What can hang from each mark
K_283: K_513 K_703
K_663: K_448 K_513 K_550 K_703 K_832
K_513: K_249
K_832: K_473 K_697
K_695: K_249 K_473 K_697
K_249: K_513 K_695
K_703: K_283 K_663

Every row comes from one small tree of marks. The marks that hang from a mark follow it in brackets, in the order of their numbers. Every link used is in the known rows. Which tree was each row made from?
Known rows
K_703{K_663}: -10  -6   0   6   6  -7   7   5 -29   4  -8 -29   2   2  10  -8  -7   4  -2 -17  -6  -7  11   0 -11   3  13  -9
K_703{K_283{K_513{K_249}} K_663{K_448}}: -19  -3  -8  12   3 -10  16  18   9   1 -31 -36  -4  46  -7  -9 -18  14  -3 -15 -25 -24   1  -2 -26  -6  55  -3
K_695{K_697}:  -6   9   0  -2  28   5   6   6 -39  20 -31 -15  -4   4  19  -7  -2   6 -10   1 -27  12   9  -1 -11   9   5  -8
K_249{K_513 K_695{K_473 K_697}}:  -6   8   2  -7   4  -1   6   9 -21  16 -46 -16   3 -19   2 -17  -8  17 -15  15 -23   9   7   5  -8  -6  28  -1
K_663{K_832}:  -3  11  -6  -2   6   8  17 -12   3   5   0  12   3 -17   3  -5 -18  -4   1   4   9   8  10 -11  -4  -1  -6  -7
K_695{K_249{K_513} K_473 K_697}:  -6  -6   1  -9  36  -1   5  24 -38   9 -56 -14  10 -44   6 -15  -6   7  -9  -1 -21  12  19   2  -9  -8  25 -16
K_695{K_473 K_697}: -14  -2   2 -11  50 -11   7  12 -28  15 -40 -16   1 -16  11  -6   0   6  -9   1 -26  19  11   1 -11   4   6  -5
K_832{K_697}:  -8  -1  -9  -3  36   3  -4  -5  21  18 -23 -19   1  -5  13  -9  -8   2 -13  -5   3  -1  13  -1 -10  -6  10  -7
K_663{K_448 K_513 K_550 K_703}: -33   5 -16  -7  -9 -19  16   3  -8  -3  14  16   5  28   9  -1 -10  11 -13 -15   1   0   4  -6 -24   7   9 -21
K_513{K_249{K_695{K_473 K_697}}}: -13  14   1  -9  -1 -11   6   3  -2   9 -35  -6   1  -6 -11 -14  -6  24  -6  13 -18  -4  10  -1 -13  -5  33   4
K_663{K_448}:  -4   4  -9   1  12   1  11   7   6  -6 -16   0   7   3  -2  -5 -15  -3  -4   2   2  -4  10   2 -20   2   1 -11
K_283{K_513{K_249{K_695}} K_703}:  -9  11  -4   2   9 -15   2   8   6  26 -26 -10  -1  30 -12 -12 -10  25 -22   1 -22 -12   9  -1 -16  -5  24   3
K_283{K_513 K_703{K_663{K_550}}}: -13  -7  -4  10  16 -18   6  11 -19  19 -11 -29  -3  35   2  -8 -10  20 -24 -24 -24  -8   3   0 -20   0  12  -8
K_832{K_473 K_697}: -22  -2 -11  -2  24  -4 -10  -7  27  16 -26 -25 -11 -16  23 -10  -9  -4 -18  -7  15   5  16   0 -18 -10  29  -1
K_513{K_249{K_695{K_697}}}: -10  19   0  -5 -12  -3   6   1  -8  12 -31  -5  -1   4  -8 -14  -7  24  -7  13 -19  -7   9  -2 -13  -2  32   2
K_249{K_513 K_695{K_697}}:   0  15   1  -1 -11  11   5   6 -28  19 -40 -15  -1  -5   7 -18  -9  17 -16  16 -24   4   5   4  -8  -2  26  -4
K_283{K_513 K_703{K_663{K_448 K_550}}}: -12  -7  -8  12  15 -16   9  15 -12  11 -16 -26   0  40  -4  -8 -14  19 -25 -23 -22 -13   4   1 -24  -2  13 -11
K_703{K_283{K_513{K_249}} K_663}: -19  -3  -3  10   3 -13  12  13  -1  12 -25 -40  -8  40   2  -9 -12  16  -2 -17 -26 -17   1  -3 -20  -4  53   0
K_283{K_703{K_663}}:  -7 -10  -1   9  30  -8   2  11 -39  16  -5 -29   4   7  -2  -4  -8   9 -14 -26 -13 -10  11   2 -10   5  -4 -13
K_283{K_513 K_703}:  -6   2  -5   4  32 -12   2   9  -6  29 -18 -13   0  25   3  -6  -8  10 -22  -8 -19  -1   9  -1 -15   1   4  -4
K_663{K_550 K_703{K_283{K_513}}}: -28   0  -4  -2  12 -13  10  -2 -20  20   1  -7  -7  22  20  -3 -11  21 -14 -17 -19   6 -12  -7 -24   0  11  -9
K_703{K_283{K_513{K_249{K_695}}} K_663}: -20  -1  -2  10   5 -13  13  12   1  11 -24 -42  -7  42  -3 -10 -11  22  -1 -13 -31 -20   0  -3 -18  -4  54   1
K_703{K_283{K_513{K_249{K_695{K_697}}}}}: -15  11  -2   2  18  -4  11   9  10  21 -30 -20  -8  37   0  -8  -9  20  -5   4 -35  -5  -2  -4 -19  -1  42   3
K_695{K_473}: -13  -6   0 -11  35 -18   7   5   3   5 -16  -5   7 -26   3  -4  -5   0  -1  -1   0  13  12   2 -12  -2   1  -3
K_249{K_513}:   3   8  -5  -1 -26   7   1   3 -15  15 -25   2   0 -17  15 -15 -15  -4 -13   3   6   8   8   4 -13  -6  20  -5
K_663{K_448 K_550}: -11   1 -10   3 -11  -2  18   3   3 -18  -2   6   3  11  -5  -6 -18  12  -9  -8  -1   0  -5   3 -34   1  -1 -16
K_695{K_249 K_473 K_697}: -11  -8   3  -9  63  -7   8  22 -33   4 -44 -18  11 -36   2  -8  -1  10  -2  -3 -25  11  20  -1  -8  -1  10 -17
K_513{K_249{K_695}}:  -9  17  -1  -5 -20  -6   6  -2   7   7 -19   0   2   0 -12 -14  -9  21  -3  13  -6 -10   9  -2 -14  -5  29   3
K_663{K_448 K_550 K_703{K_283}}: -26  -3 -10   0  12  -6  15   5 -15   0  -2  -2   1  19   5  -1 -20  16 -11 -16 -13  -3 -11  -4 -30   0   4 -18
K_695{K_249 K_697}:  -3   2   1   0  42  10   7  17 -46  10 -34 -17   6 -16   8  -9  -2  10  -3  -2 -26   4  17  -3  -8   5   8 -20
K_703{K_283 K_663}: -17 -11   0  11  25  -5  13  12 -21   6  -9 -43  -3  22   4  -3  -9   9   3 -24 -22 -12   0  -1 -15   3  27  -8

Write each row's tree
-29 -11 -10  12   2 -12  24  16  -4 -13   6 -30  -2  48  -7  -1 -12  17   0 -31 -20 -17  -5  -1 -29   6  36 -18
K_703{K_283 K_663{K_448 K_513 K_550}}
  2   5  -1   1  14  16   4  19 -50  14 -47 -14   6 -23  13 -16  -9   7 -10   0 -22   5  16  -1  -9  -2  24 -19
K_695{K_249{K_513} K_697}
 -7 -11  -5  10  30  -7   5  15 -31   9  -9 -27   6  11  -8  -3 -12   8 -15 -24 -12 -15  11   3 -14   4  -3 -15
K_283{K_703{K_663{K_448}}}
-24   6 -19  -6  22   3   5 -12  20   9 -21   4   0 -20  13  -7 -29 -10 -17  -2  21  -3  17 -15  -8 -14  13 -10
K_663{K_448 K_703 K_832{K_473 K_697}}
-22   0 -10  -4   0  -9  12   1 -20  -2  -1   7   4   6   9  -5 -19  13 -15 -12  -2  -1  -3  -3 -27   0  -5 -18
K_663{K_448 K_550 K_703}
-23  -3  -7   8  12  -5  23   6  -3   3   8 -25  -2  29  -2   0 -12   5   7 -22 -13 -10   6 -10  -8   5  33 -11
K_703{K_283 K_663{K_513 K_832}}
 -5   5   0  -7  -7  -6   6   5   1   8 -30  -8   6 -26  -4 -16 -11  13 -11  14  -5   4   8   6  -9 -10  25   0
K_249{K_513 K_695{K_473}}
-15  11 -24  -4  11   3  20  -5  52  -6  -5  15   8  14  -7  -4 -19  -7  -7   1  16  -7  21 -12  -8  -3  17 -15
K_663{K_448 K_513 K_832{K_697}}
-27  -2  -4   7   1 -14  15  13  -4   5  -3 -34  -3  40  -7  -4  -5  18   5 -20 -22 -19   6  -4 -14   4  51  -6
K_703{K_283 K_663{K_513{K_249{K_695}}}}
-17   2  -7   3  -6  -8  18  -1 -11   0   7 -12   3  10   4  -5 -10   0   2 -16   2  -6  17 -10  -3   4  19 -11
K_703{K_663{K_513 K_832}}
-25   5  -6  -3   6   0  21 -13 -16  11  16  10  -4  -1  11  -1 -23  15  -7 -15  -6   9 -11 -17 -13  -2  -4 -14
K_663{K_550 K_703{K_283} K_832}
 -9  -6  -4   9  26 -16   3  13 -19  24 -18 -31  -1  31   3  -7  -8  13 -22 -19 -23 -10  11   0 -14   0  14  -6
K_283{K_513 K_703{K_663}}
-24  -8 -10  11  16  -9  19  19  -3  -5  -5 -34   1  43  -5   0 -10   6   4 -24 -18 -19   6  -1 -19   7  38 -14
K_703{K_283 K_663{K_448 K_513}}
-23 -10  -3  13   6 -13  18  11  -8   4  -8 -41  -9  44   6  -6 -12  23  -5 -27 -29  -9 -10  -2 -27   0  38  -7
K_703{K_283{K_513} K_663{K_550}}
-22   7  -4  -5  22 -11   2   2 -13  32 -18  -9  -3  15  18  -5 -10   9  -9  -5 -16  -1   4  -9 -12  -3  23  -1
K_663{K_703{K_283{K_513{K_249}}}}
-21  -1 -13   6 -22  -8  26   2  -1 -19  12  -5   4  21  -6  -6 -18   9  -3 -21   2 -10   7  -7 -18   2  19 -19
K_703{K_663{K_448 K_513 K_550 K_832}}
-33   8 -19  -4 -18  -6  17 -17  39  -4  17  12 -10   6   9  -6 -14   7 -13 -14  19  11   8 -13 -19  -4  25 -12
K_663{K_513 K_550 K_832{K_473 K_697}}
-28  -2  -3  -2  13  -9  10  -2 -29  16   7  -7  -5  10  18  -1 -11  19 -10 -20 -15   6 -12  -6 -22   3   2 -13
K_663{K_550 K_703{K_283}}
-13  12   0 -10 -10 -15   6   0  13   4 -23   0   4 -10 -15 -13  -8  21  -2  12  -5  -7  10   0 -13  -8  31   5
K_513{K_249{K_695{K_473}}}
-30   5 -15  -5  25 -13  13  11  -1  11  -1   1   5  33   8   3  -9   0  -4 -10  -8  -8  11  -7 -14   8  21 -15
K_663{K_448 K_513 K_703{K_283}}
-14   8  -5   2  11  -7  10   7  17  18 -22 -13  -7  32   2  -7 -11  12  -3  -1 -21  -4  -1  -4 -22  -4  39   3
K_703{K_283{K_513{K_249}}}
-18   6  -3  -1  20 -12  12   8  25  15 -25 -17  -5  26  -6  -7  -9  18  -2   2 -25  -5  -1  -3 -20  -5  41   5
K_703{K_283{K_513{K_249{K_695{K_473}}}}}
-20   7 -13  -4  -8   1  23 -11  -7  -7   6  24   5  -5   2  -4 -29   8 -12  -8   7   2  -2 -14 -18  -5 -10 -19
K_663{K_448 K_550 K_703 K_832}
 -8  -2  -8   8   0   1  19   2  -8 -11 -10 -15   6   1  -4  -7 -21  -1  -1 -11   2 -13  13  -7 -10  -2  11 -13
K_703{K_663{K_448 K_832}}
-11  10 -15   1  -4   6  18  -6  23 -13 -11  13  -1 -15  -3  -5 -27 -12  -3   5  19   1  13  -8 -16  -7   9  -8
K_663{K_448 K_832{K_473}}
-16 -10  -8   9  15 -14  10  15 -26   2   5 -20   5  25  -9  -2 -10  15 -17 -30 -12 -13   8   2 -19   7   2 -19
K_283{K_703{K_663{K_448 K_513 K_550}}}
-13  -8  -5   7  25 -13   4  13 -33  17   2 -24   4  18  -2  -2  -4   9 -13 -27 -13 -10  15   1  -9   8   2 -14
K_283{K_703{K_663{K_513}}}
-34   6  -9 -10  -9 -21  10  -4 -24  12  23  12   0  18  21  -2  -1  14 -12 -18  -2  10   4  -8 -16   9   6 -16
K_663{K_513 K_550 K_703}
 -9   7 -14   2 -17   7  29  -8  16 -23   7  22   4   0 -12  -6 -29   8  -6  -3   8   1  -4  -8 -25  -4  -6 -17
K_663{K_448 K_550 K_832}
-13  16  -3  -6  -1 -17   7   3  16  18 -40  -7  -3  19   0 -15  -6  21 -12  14 -22  -1   9  -3 -17  -7  41   8
K_283{K_513{K_249{K_695{K_473 K_697}}}}
 -9  12  -4   2  14 -13   1  10  -4  30 -34 -14  -3  32  -9 -12  -8  27 -25   2 -32 -10   9  -2 -15  -4  26   2
K_283{K_513{K_249{K_695{K_697}}} K_703}
-16 -10  -5   8  15 -15   7  11 -34  10   9 -22   2  21  -3  -2  -6  16 -16 -32 -14  -8   8   1 -15   8   1 -17
K_283{K_703{K_663{K_513 K_550}}}
-12  -5  -6   6  22  -8   9   7 -26  14   6 -16   4  12  -6  -2 -10   7 -12 -25  -9  -8  15  -4  -4   6  -1 -14
K_283{K_703{K_663{K_513 K_832}}}
-31  12 -20  -7 -17 -10  26  -9   5  -8  22  33   6  16   2  -1 -21   7 -10 -10  10   2   5 -17 -16   2   3 -22
K_663{K_448 K_513 K_550 K_703 K_832}
-25  -8  -5   9  17 -12  16  14 -12   6   2 -37  -3  37   4   0  -4   8   4 -26 -20 -12   6  -3 -13   8  36 -10
K_703{K_283 K_663{K_513}}
-20  13  -7  -6  14  -2  14  -9  -1  26 -10   7  -3   4  11  -5 -21   4  -6  -1  -7   1   5 -20  -3  -8  18  -2
K_663{K_703{K_283{K_513{K_249}}} K_832}
